Each row was made from one small tree. Brackets hold a mark, then the marks that hang from it, in the order of their numbers. Every link used is in the known rows. Write each row's tree.
In the rows, zero is written as 128.
Known rows:
{Q_754 {Q_101 Q_624}}: [147 154 117 132 151 168 117  99 124 159 138 124 149 144 126 154 149 107
 154 113 137 143  96 122 107 111 121 129 132 118  95 107]
{Q_308 Q_722}: [148 165 130 129 155 158 123  96 120 168 135 141 150 146 125 144 150 113
 151 137 132 139  95 112 110 111 121 115 131 117 105 113]
{Q_794 {Q_369 {Q_754 {Q_101 {Q_624 Q_356}}}}}: [150 141 132 122 151 175 122 107 105 153 151  99 180 182 143 141 133 104
 150 115 145 102  91 135 104 122 123 145 151 118 105 120]
{Q_461 Q_669}: [149 158 126 134 161 169 126 107 105 160 136 103 171 112 118 133 155 116
 148 123 130 135  92 109 105 125 122 120  93 118 108 115]
{Q_825 {Q_387 {Q_669 {Q_210 Q_624 {Q_950 Q_461}}}}}: [148 157 116 133 148 165 127  96 111 168 153  91 183 133 117 109 141 113
 154 110 138 164  95 141 133 103 125 136 144 122 108 129]
{Q_210 {Q_624 Q_356 Q_722} {Q_950 {Q_461 Q_669}}}: [142 159 126 128 148 166 122 104 131 176 112 133 146 143 152 114 154 124
 139 108 127 154 104 144 125  97 131 149 114 119 138 143]
{Q_825 {Q_387 {Q_669 {Q_210 Q_624}}}}: [149 156 120 130 148 170 126  95 111 168 149  88 194 145 116 118 138 107
 155 109 142 155  92 134 128 107 126 126 137 119 101 131]
{Q_302 {Q_343 {Q_722 Q_308}}}: [131 140 116 126 155 178 128  97 120 151 151 132 153 115 154 108 158 112
 145 136 130  14  85 125 105 104 117 125 132 113 113  96]
{Q_343 {Q_302 Q_716} Q_722}: [127 170 103 132 142 164 122  93 111 172 128 129 180 101 142 126 160 120
 159 138 112 103  97 127 110 104 111 130 119 106 110 133]
{Q_825 {Q_387 {Q_669 {Q_210 {Q_624 Q_356} Q_950}}}}: [149 155 122 132 145 169 128  99 115 170 147  92 189 152 124 121 141 111
 152 103 143 163  95 141 130 102 126 126 142 118 107 138]
{Q_101 Q_624 Q_754}: [149 155 103 121 156 183 120  89  95 147 183 129 174 143 159 138 151 102
 149 129 146  54  95 122 105 122 137 150 139 124  94 103]
{Q_101 Q_624}: [145 153 106 122 157 180 123  89 104 159 157 103 165 152 145 140 151 105
 153 124 140  99  90 121 113 123 131 142 120 121 109 112]
{Q_302 {Q_343 {Q_722 Q_308}} Q_716}: [130 147 116 139 149 168 130  92 115 162 170 140 164 111 166 101 171 112
 149 146 127   4  91 109 119 109 113 135 113 116 116  95]
{Q_461 {Q_669 {Q_210 Q_950}}}: [140 159 118 125 160 161 128 103  96 154 147 106 168 122 125 130 152 119
 147 129 135 182  96 123 112 122 124 125  97 122 122 136]
{Q_950 Q_210}: [147 153  98 119 158 175 122  96 108 151 166 104 168 163 106 133 161 114
 150 135 130  87  84 132 114 122 121 116 137 126 124 127]
{Q_622 {Q_461 {Q_669 {Q_210 Q_624}}}}: [134 156 115 123 154 150 126 103  98 156 141  92 168 124 122 113 156 114
 149 139 119 119  91 119 117 121 127 141  80 122 112 113]
{Q_461 {Q_669 Q_387}}: [149 154 126 138 160 170 125 103 111 165 129  99 184 116 117 119 152 112
 147 118 140 143  91 113 103 117 125 125 106 118 101 127]
{Q_387 {Q_669 {Q_210 Q_624}}}: [148 156 115 122 156 173 127  97 103 158 140  89 174 150 117 129 135 108
 157 132 138 188  95 127 133 117 130 125 101 125 105 139]
{Q_387 {Q_669 {Q_210 {Q_624 Q_356} {Q_950 Q_461}}}}: [148 154 113 127 152 166 128 104 106 158 139  94 160 150 125 123 142 115
 154 126 134 200  98 139 139 109 131 133 113 127 117 141]
{Q_950 {Q_210 {Q_624 Q_356} Q_669}}: [155 158 100 114 155 187 121  96 116 163 151 107 183 182 113 133 151 107
 143 126 139 134  90 133 121 112 122 111 109 128 125 143]
{Q_669 Q_210}: [135 151  99 116 154 154 128  94 101 145 159 112 166 163 124 131 148 106
 155 139 135 145  89 132 119 114 129 128 123 122 120 138]
{Q_461 {Q_669 Q_210 Q_387}}: [142 154 118 127 159 162 127  97 102 158 139  99 186 131 120 119 148 108
 147 124 142 179  92 120 107 115 127 125 106 122 109 142]
{Q_754 {Q_101 {Q_624 {Q_722 Q_308}}}}: [144 153 127 126 149 164 115  99 129 164 139 140 155 138 139 154 149 111
 151 110 136 137  96 125 100 100 118 123 139 116  99 114]
{Q_825 {Q_387 {Q_669 {Q_210 {Q_624 Q_356 Q_722} Q_950}}}}: [148 156 126 130 142 164 126  98 116 174 138 103 191 152 128 124 140 114
 150 101 141 160  97 142 128  97 126 123 144 117 109 141]
{Q_343 Q_722}: [133 159 121 135 150 173 122  95 118 162 131 139 159 133 130 133 153 116
 151 129 120  69  95 127 102 108 123 111 123 114 115 128]
{Q_369 Q_754}: [151 146 125 129 154 167 123  99 102 151 160 110 170 141 136 121 143 112
 153 125 135  47  92 135 105 123 123 150 137 122  91 104]
{Q_754 {Q_101 {Q_624 Q_356 {Q_722 Q_308}}}}: [147 149 129 127 144 163 117 104 134 165 134 143 151 155 147 161 153 110
 149 101 135 140  95 129 101  94 120 117 143 115 103 119]
{Q_387 {Q_669 {Q_210 {Q_624 Q_356} Q_950}}}: [148 155 117 125 152 171 128 103 108 160 137  93 168 156 126 131 139 114
 154 125 140 198  98 136 135 111 130 126 109 124 113 148]
{Q_248 {Q_825 {Q_387 Q_669}}}: [157 153 128 133 149 153 127 112 111 162 123 107 186 124 115 124 152 129
 160 115 135 184  88 139 130 113 116 139 123 112  91 106]
{Q_248 {Q_825 Q_387} {Q_950 {Q_210 Q_669}}}: [147 164 130 127 158 136 122  99  95 163 146 118 191 131 110 126 172 140
 151 118 141 219  91 155 124 115 112 142 136 123 110 132]
{Q_387 Q_669}: [156 154 121 139 156 169 127 108 105 161 134  90 170 125 109 135 145 118
 158 127 131 140  94 119 125 120 124 119 112 121  96 116]
{Q_624 {Q_722 Q_308}}: [139 150 132 117 151 155 122 102 124 166 148 140 173 128 148 135 154 121
 148 122 129  80  89 129  99  96 120 117 139 113 118 131]

Write each row's tree:
[147 158 122 124 147 163 121 101 138 185 124 136 182 136 152  99 143 120
 137 108 146 178 105 152 124  74 124 142 124 121 127 158] | {Q_210 {Q_624 Q_356 {Q_722 Q_308}} {Q_669 Q_387} {Q_950 Q_461}}
[146 161 119 130 162 127 121 102  92 155 140 123 165 120 107 111 178 142
 152 132 129 227  91 156 130 114 116 158 130 131 119 126] | {Q_248 Q_825 {Q_950 {Q_210 {Q_669 Q_387}} Q_461}}
[130 151 101 115 153 169 125  83 122 161 145 103 183 171 135  98 137 102
 151 128 159 182  95 149 122 102 135 151 135 123 117 174] | {Q_669 {Q_210 Q_624 Q_950} Q_387}
[134 147 109 112 145 162 125  84 126 166 126 120 188 196 143 114 138  96
 148 117 151 167  92 144 118  91 139 136 133 120 116 174] | {Q_669 {Q_210 {Q_624 Q_356 Q_722}} Q_387}
[136 156 128 116 159 170 124  94 115 167 142 108 189 128 141 110 144 112
 143 119 150 195  96 131 107 105 127 132 107 121 119 161] | {Q_461 {Q_669 {Q_210 {Q_624 {Q_722 Q_308}} Q_950} Q_387}}
[149 167 122 125 147 167 122 101 129 183 106 140 181 155 145 132 139 122
 139 112 146 172 110 141 124  92 124 128  96 117 123 157] | {Q_210 {Q_624 Q_356 Q_722} Q_669 Q_950}
[138 159 124 122 157 167 124  93 111 168 128 109 186 133 132 113 142 113
 143 120 148 195  99 129 110 110 130 135 102 121 116 159] | {Q_461 {Q_669 {Q_210 {Q_624 Q_722} Q_950} Q_387}}
[140 158 122 120 158 171 127 102 108 158 140 105 168 143 135 128 150 112
 144 121 139 194  97 127 115 117 128 128  91 121 126 146] | {Q_461 {Q_669 {Q_210 {Q_624 Q_356} Q_950}}}
[146 165 138 122 153 141 120  97 107 171 129 129 193 150 124 128 169 137
 147 108 143 229  93 160 126 107 117 143 131 122 115 146] | {Q_248 {Q_825 Q_387} {Q_950 {Q_210 {Q_624 Q_356 Q_722} Q_669}}}
[146 154 108 111 151 183 119  93 124 164 143 119 171 192 127 135 156 110
 144 121 133 100  88 138 116 110 127 117 129 124 130 147] | {Q_950 {Q_210 {Q_624 Q_356 Q_722}}}
[148 162 127 126 155 137 121  99 103 165 142 120 175 138 117 109 175 136
 148 113 132 235  91 164 135 107 118 158 137 128 122 130] | {Q_248 {Q_825 Q_387} {Q_950 {Q_210 {Q_624 Q_356} Q_669} Q_461}}
[152 155 128 117 147 175 121  96 139 185 117 130 206 163 147 120 137 104
 140 106 153 158  96 133 111  81 125 118 107 117 108 160] | {Q_210 {Q_624 Q_356 {Q_722 Q_308}} {Q_669 Q_387}}
[141 157 127 130 147 166 122 101 134 178 107 131 153 144 152 107 152 122
 139 106 132 158 104 146 123  93 133 151 121 119 134 148] | {Q_210 {Q_624 Q_356 Q_722} {Q_950 {Q_461 {Q_669 Q_387}}}}
[148 153 125 132 143 161 117 103 130 166 120 144 149 160 138 164 152 111
 149 102 133 141  98 127 106  98 123 120 138 115 101 116] | {Q_754 {Q_101 {Q_624 Q_356 Q_722}}}
[140 153 133 121 149 170 122 104 140 178 128 130 156 137 164 104 155 122
 138 105 134 157  99 148 117  87 129 147 128 118 137 152] | {Q_210 {Q_624 Q_356 {Q_722 Q_308}} {Q_950 {Q_461 {Q_669 Q_387}}}}
[150 154 115 122 144 170 120  94 104 156 158 157 173 166 178 154 154 108
 141 112 140  49  98 129 103 104 140 138 147 120 103 114] | {Q_101 {Q_624 Q_356 Q_722} Q_754}
[138 153 130 117 156 169 125  98 119 168 139 111 186 140 146 115 147 111
 141 113 149 197  95 133 107 101 128 128 110 120 121 164] | {Q_461 {Q_669 {Q_210 {Q_624 Q_356 {Q_722 Q_308}} Q_950} Q_387}}
[151 165 101 141 156 148 126 109 102 164 143 121 161  99 112 113 151 130
 147 134 129 156 104 136 129 105 116 140 115 125 121 116] | {Q_210 Q_669 {Q_950 Q_461}}
[131 149  99 123 152 153 128  90 112 155 151 107 180 158 128 107 145 110
 152 131 153 166  94 147 119 101 131 142 148 122 116 163] | {Q_669 {Q_210 Q_950} Q_387}
[153 150 107 123 149 181 122  96 103 148 176 135 169 168 170 148 157 101
 145 116 144  57  93 127 107 113 140 142 143 122 100 108] | {Q_101 {Q_624 Q_356} Q_754}
[156 159 113 123 151 180 124 101 125 172 121 114 185 168 129 131 140 102
 145 116 144 160  97 124 123 104 127 122  83 119 110 138] | {Q_210 {Q_624 Q_356} Q_669}
[139 161 121 133 166 145 121  95  91 154 164 108 147 118 111 119 180 129
 146 128 121 156  92 138 115 122 124 141 136 133 132 129] | {Q_248 {Q_950 Q_210 {Q_461 Q_669}}}
[140 159 115 129 159 177 122  96 125 169 133 103 154 120 134  91 149 116
 146 123 137 163 100 139 125 111 130 163 113 123 126 136] | {Q_210 Q_624 {Q_950 {Q_461 {Q_669 Q_387}}}}
[153 153 127 125 146 155 128 110 117 163 123 110 184 147 129 122 150 127
 157 111 140 217  92 150 137 107 120 143 122 113 103 126] | {Q_248 {Q_825 {Q_387 {Q_669 {Q_210 {Q_624 Q_356} Q_950}}}}}
[133 147  99 119 149 161 127  89 125 160 143 108 169 179 140  94 144 103
 148 122 149 187  95 156 129  92 138 155 144 124 127 168] | {Q_669 {Q_210 {Q_624 Q_356} {Q_950 Q_461}} Q_387}
[152 159 107 134 150 170 124 101 130 178 120 115 175 145 132  96 143 114
 141 113 147 189 104 147 133  89 128 149 114 124 121 148] | {Q_210 {Q_624 Q_356} {Q_669 Q_387} {Q_950 Q_461}}
[140 155 121 123 157 171 127  97 114 164 133 100 182 146 134 115 146 108
 143 116 149 202  96 131 113 109 131 132 103 121 118 158] | {Q_461 {Q_669 {Q_210 {Q_624 Q_356} Q_950} Q_387}}
[141 157 130 117 160 148 121 100 107 156 135 121 164 161 127 130 177 134
 152 124 138 212  88 155 125 122 123 151 122 123 120 144] | {Q_248 Q_825 {Q_950 {Q_210 {Q_624 Q_356}}}}
[142 152 110 127 150 173 125 104 134 165 134 115 139 158 145 107 156 115
 146 115 131 142  98 148 131 103 133 157 126 120 135 137] | {Q_210 {Q_624 Q_356} {Q_950 Q_461}}
